Each row was made from one path, in order. Every step used is in the known rows, and no mark comes twice. Write each row's path.
Known rows:
S > T > L > Y > F: [-0.04 -0.17 -0.14  0.26 -0.16  0.08 -0.50  0.00 -0.16  0.09  0.31  0.06
  0.06  0.11  0.22 -0.16  0.17 -0.46 -0.14  0.05  0.20 -0.08  0.10  0.03
  0.15 -0.14]
Y > L > T > B: [-0.15 -0.02  0.13  0.00 -0.19  0.17 -0.12  0.15 -0.23 -0.24 -0.02  0.14
  0.01 -0.10  0.48 -0.02 -0.34 -0.33 -0.28 -0.07 -0.28  0.11 -0.04  0.12
  0.34 -0.36]
U > Y > L > T > S: [-0.10 -0.08 -0.02 -0.01 -0.13 -0.06 -0.03  0.15 -0.19 -0.08 -0.08  0.13
 -0.09  0.18  0.18 -0.06 -0.10 -0.24 -0.29 -0.24  0.08  0.14 -0.05 -0.15
  0.44 -0.17]
L > Z > S: [-0.16  0.30  0.19 -0.09  0.32 -0.14 -0.13 -0.03 -0.30  0.35  0.10  0.12
 -0.03  0.12 -0.11  0.14 -0.02 -0.08 -0.13 -0.14 -0.04 -0.13  0.00  0.25
  0.30 -0.14]
Z > L: [-0.13  0.02  0.03 -0.08  0.12 -0.09 -0.13  0.02 -0.20  0.16  0.10  0.10
  0.07 -0.04  0.14  0.14 -0.07 -0.17  0.02  0.05 -0.01 -0.10 -0.10 -0.05
  0.05 -0.14]
Z > S > T > L > Y: [-0.20  0.11 -0.07  0.18  0.14  0.05 -0.50  0.11 -0.37  0.22  0.22 -0.07
 -0.01  0.12 -0.02 -0.10  0.15 -0.40 -0.28 -0.04  0.06 -0.08  0.06  0.11
  0.27 -0.19]
B > T: [-0.17  0.07 -0.01 -0.17  0.00 -0.11 -0.03  0.16  0.20 -0.06  0.14  0.03
  0.10 -0.04  0.14  0.04  0.08 -0.11 -0.17  0.02 -0.13  0.08 -0.10 -0.13
  0.14 -0.19]
U > Y: [ 0.03 -0.02 -0.14 -0.02 -0.03 -0.12  0.02  0.01  0.10 -0.01 -0.04 -0.12
  0.05  0.14 -0.07 -0.03  0.16  0.02 -0.13 -0.12  0.28 -0.07 -0.02 -0.25
  0.00  0.06]
L > Y > U > B: [ 0.30 -0.06 -0.22 -0.06 -0.55  0.00 -0.02  0.00 -0.07  0.35 -0.03 -0.10
  0.04  0.05  0.12  0.01 -0.08 -0.14  0.22 -0.02  0.09 -0.11  0.32  0.11
 -0.17  0.23]
B > T > L > Z: [-0.21  0.18  0.20 -0.25  0.12 -0.23 -0.16  0.29  0.04  0.09  0.38  0.28
  0.06  0.03  0.17  0.16 -0.03 -0.36 -0.29  0.06  0.09  0.08 -0.27 -0.27
  0.45 -0.43]
U > B > T > L: [-0.27  0.06  0.09 -0.35 -0.15 -0.19  0.05  0.43  0.24  0.07  0.33  0.09
  0.29 -0.18  0.19  0.07 -0.08 -0.39 -0.33  0.06  0.02  0.09 -0.15 -0.47
  0.19 -0.18]
Z > L > T > B: [-0.38  0.19  0.27 -0.19  0.26 -0.03 -0.17  0.15 -0.28 -0.11  0.10  0.20
  0.04 -0.25  0.39  0.05 -0.13 -0.43 -0.36  0.03 -0.21 -0.07 -0.10  0.03
  0.16 -0.48]
Z > L > Y: [ 0.08 -0.15 -0.13 -0.05 -0.12 -0.06 -0.37  0.01 -0.29  0.36 -0.03  0.04
  0.04  0.11  0.11  0.11  0.04 -0.19  0.06  0.08  0.14 -0.07  0.01  0.07
  0.01 -0.15]
Y > Q: [-0.16 -0.07  0.06  0.07 -0.11  0.01  0.12 -0.13 -0.04  0.09  0.04 -0.02
  0.05  0.03 -0.13 -0.14 -0.03  0.05  0.33 -0.02  0.03 -0.05 -0.02 -0.05
  0.06  0.10]
U > B: [-0.08  0.03  0.01 -0.22 -0.21 -0.03  0.17  0.12  0.07  0.13  0.07 -0.04
  0.22 -0.15  0.07  0.03 -0.09 -0.12 -0.10  0.00  0.00 -0.05  0.08 -0.15
 -0.02  0.11]
T > B: [-0.10  0.05  0.07 -0.05  0.07  0.07  0.03  0.17 -0.01 -0.16  0.09  0.02
  0.03 -0.21  0.08 -0.11 -0.04 -0.07 -0.25  0.03 -0.21 -0.01 -0.05 -0.03
 -0.01 -0.31]
L > Y > F: [ 0.25 -0.33 -0.11  0.22 -0.33  0.02 -0.33 -0.14 -0.04  0.30 -0.11  0.02
  0.03  0.22  0.01 -0.10  0.19 -0.04  0.13 -0.01  0.10 -0.05  0.26  0.28
 -0.09  0.04]
Y > U > B > T > S: [-0.15  0.17  0.00 -0.23 -0.20 -0.19  0.32  0.28  0.07  0.12  0.26  0.14
  0.03 -0.19  0.16 -0.02 -0.12 -0.27 -0.03 -0.07 -0.28  0.02  0.11 -0.16
  0.11 -0.07]
B > T > L: [-0.18  0.02  0.10 -0.15  0.06 -0.18 -0.14  0.34  0.17 -0.06  0.29  0.14
  0.07 -0.02  0.13  0.05  0.03 -0.32 -0.28  0.08  0.03  0.15 -0.23 -0.34
  0.26 -0.35]
F > Y > U: [ 0.19 -0.09  0.00  0.12 -0.35  0.06  0.14 -0.02  0.10 -0.14  0.03 -0.02
 -0.13 -0.05  0.08  0.06 -0.12 -0.04  0.32 -0.13  0.02 -0.18  0.24  0.08
 -0.10  0.19]
S > T: [-0.23  0.14 -0.19  0.09  0.04  0.13 -0.12 -0.08 -0.11 -0.15  0.26 -0.06
  0.04 -0.12  0.22 -0.08  0.06 -0.20 -0.14 -0.01 -0.04 -0.11  0.03 -0.01
  0.09 -0.04]
Y > U > B > T > L > Z: [-0.09  0.28  0.11 -0.35 -0.19 -0.24  0.15  0.25  0.05  0.20  0.42  0.17
  0.15 -0.12  0.31  0.19 -0.23 -0.42 -0.07 -0.01  0.03 -0.08  0.01 -0.24
  0.24 -0.10]
L > T > S: [-0.30  0.15  0.28 -0.08  0.23 -0.08  0.02  0.14 -0.21 -0.09 -0.05  0.25
 -0.26 -0.07  0.09 -0.10  0.00 -0.27 -0.32 -0.10 -0.18  0.14 -0.03  0.06
  0.31 -0.26]

Write each row's path:
[-0.04  0.11  0.25 -0.11  0.12 -0.15 -0.13  0.15 -0.16  0.18  0.25  0.26
 -0.02  0.06  0.04  0.14 -0.10 -0.27 -0.15  0.04  0.25  0.01 -0.20 -0.16
  0.35 -0.24]  T > L > Z
[-0.07 -0.20  0.04 -0.21 -0.38 -0.16 -0.20  0.33  0.20  0.30  0.24  0.12
  0.31  0.01  0.18 -0.02  0.08 -0.43 -0.23  0.04  0.07  0.08  0.07 -0.23
  0.13 -0.16]  U > B > T > L > Y > F
[-0.41  0.47  0.10 -0.03  0.41  0.05 -0.22  0.02 -0.40  0.12  0.36  0.09
  0.01 -0.14  0.10 -0.01 -0.02 -0.31 -0.41 -0.12 -0.23 -0.24 -0.02  0.21
  0.40 -0.39]  L > Z > S > T > B
[ 0.07 -0.03 -0.18 -0.15 -0.42 -0.14  0.03  0.24 -0.05  0.35  0.09  0.07
 -0.04  0.00  0.12 -0.07  0.02 -0.28  0.03 -0.04 -0.13  0.05  0.21 -0.01
  0.06 -0.04]  L > Y > U > B > T > S
[-0.02 -0.08 -0.09 -0.01 -0.24 -0.02 -0.11  0.02 -0.07 -0.11 -0.12  0.00
  0.04  0.22  0.29  0.04 -0.12 -0.19 -0.22 -0.21  0.17  0.04 -0.04 -0.12
  0.30 -0.04]  U > Y > L > T
[-0.36  0.44  0.05  0.01  0.35 -0.03 -0.26 -0.09 -0.38  0.24  0.30  0.07
  0.01  0.03  0.04  0.06  0.04 -0.26 -0.24 -0.12 -0.07 -0.22  0.00  0.24
  0.39 -0.18]  L > Z > S > T
[-0.28  0.23  0.25 -0.11  0.14  0.05 -0.04  0.14 -0.08 -0.30  0.00  0.12
 -0.04 -0.24  0.31 -0.08 -0.06 -0.29 -0.44 -0.03 -0.22  0.02 -0.01  0.07
  0.14 -0.38]  L > T > B
[-0.10  0.18 -0.14  0.25  0.05  0.04 -0.41  0.05 -0.39  0.22  0.26 -0.10
 -0.08  0.12  0.04 -0.09  0.06 -0.43 -0.11 -0.09  0.02 -0.16  0.18  0.18
  0.19 -0.08]  Z > S > T > L > Y > U
[ 0.36 -0.09 -0.24  0.14 -0.40  0.02 -0.16 -0.11 -0.14  0.23 -0.09 -0.06
 -0.13  0.16  0.07 -0.01  0.01 -0.04  0.26 -0.02  0.10 -0.09  0.26  0.24
 -0.14  0.14]  L > Y > U
[-0.31  0.19 -0.13  0.07  0.13  0.21 -0.11  0.08 -0.13 -0.31  0.33 -0.05
  0.06 -0.31  0.31 -0.19  0.02 -0.27 -0.36  0.03 -0.22 -0.13 -0.03 -0.03
  0.08 -0.31]  S > T > B
[-0.40  0.15  0.29 -0.15  0.31 -0.14 -0.11  0.14 -0.38  0.08  0.06  0.33
 -0.14 -0.13  0.20  0.03 -0.07 -0.40 -0.27 -0.03 -0.15  0.02 -0.12  0.01
  0.33 -0.38]  Z > L > T > S
[-0.19 -0.01  0.00  0.32  0.10  0.04 -0.56  0.03 -0.31  0.27  0.25  0.00
  0.04  0.17  0.00 -0.18  0.22 -0.42 -0.24 -0.08  0.02 -0.13  0.18  0.23
  0.23 -0.16]  Z > S > T > L > Y > F
[-0.22  0.19 -0.16  0.03  0.05  0.04 -0.25  0.07 -0.37  0.05  0.26  0.00
  0.12  0.10  0.23  0.00 -0.11 -0.30 -0.39 -0.23 -0.02 -0.17 -0.07 -0.02
  0.51 -0.30]  U > Y > L > Z > S > T > B
[-0.22  0.39  0.18 -0.29  0.00 -0.27  0.08  0.27 -0.06  0.34  0.39  0.15
  0.16 -0.06  0.15  0.18 -0.20 -0.46 -0.13 -0.10 -0.08 -0.13  0.05 -0.11
  0.30 -0.14]  Y > U > B > T > L > Z > S
[-0.30  0.16  0.22 -0.16  0.19 -0.09 -0.19  0.00 -0.24  0.02  0.03  0.18
  0.02 -0.08  0.33  0.16 -0.09 -0.37 -0.19  0.00 -0.01 -0.07 -0.08  0.03
  0.19 -0.24]  Z > L > T
[-0.08 -0.04 -0.04 -0.05 -0.18  0.05 -0.09  0.15 -0.09 -0.23 -0.06  0.01
  0.06  0.07  0.36 -0.05 -0.16 -0.24 -0.37 -0.17  0.01  0.03 -0.06 -0.13
  0.29 -0.25]  U > Y > L > T > B
[ 0.01 -0.22  0.13  0.04 -0.47  0.17 -0.12  0.06 -0.06 -0.24 -0.09  0.10
 -0.05  0.03  0.37  0.12 -0.29 -0.26  0.03 -0.18 -0.02  0.03  0.12  0.10
  0.33 -0.07]  F > Y > L > T
[-0.26  0.26  0.03  0.00  0.17  0.01 -0.26  0.06 -0.27  0.00  0.49  0.17
  0.03 -0.07  0.24  0.03 -0.04 -0.46 -0.29  0.04  0.20 -0.10 -0.14 -0.16
  0.41 -0.26]  S > T > L > Z
[-0.18 -0.07  0.16  0.01 -0.13  0.05 -0.06  0.16 -0.33 -0.06 -0.06  0.27
 -0.18  0.04  0.28 -0.02 -0.28 -0.31 -0.17 -0.13 -0.23  0.22 -0.04  0.12
  0.48 -0.27]  Y > L > T > S
[-0.06  0.00 -0.11 -0.23 -0.26 -0.22 -0.10  0.26 -0.22  0.47  0.19  0.19
  0.03 -0.05  0.23  0.06 -0.05 -0.40  0.01  0.03 -0.14 -0.05  0.07 -0.08
  0.12 -0.22]  Z > L > Y > U > B > T > S
[ 0.22 -0.07 -0.16  0.04 -0.23 -0.08 -0.27 -0.06 -0.33  0.35 -0.01  0.01
 -0.04  0.12  0.18  0.12 -0.06 -0.20  0.28  0.03  0.09 -0.17  0.13  0.16
 -0.08 -0.03]  Z > L > Y > U
[ 0.12 -0.07 -0.14 -0.05 -0.25 -0.07 -0.09 -0.01 -0.15  0.16  0.04  0.07
  0.09  0.29  0.13  0.15 -0.14 -0.07 -0.04 -0.19  0.27 -0.04 -0.09 -0.13
  0.38 -0.04]  U > Y > L > Z
[-0.16  0.23  0.33 -0.06  0.33 -0.19 -0.21  0.16 -0.29  0.31  0.23  0.22
 -0.04  0.12 -0.12  0.13 -0.08 -0.29 -0.22 -0.06  0.13 -0.03 -0.14 -0.01
  0.42 -0.28]  T > L > Z > S
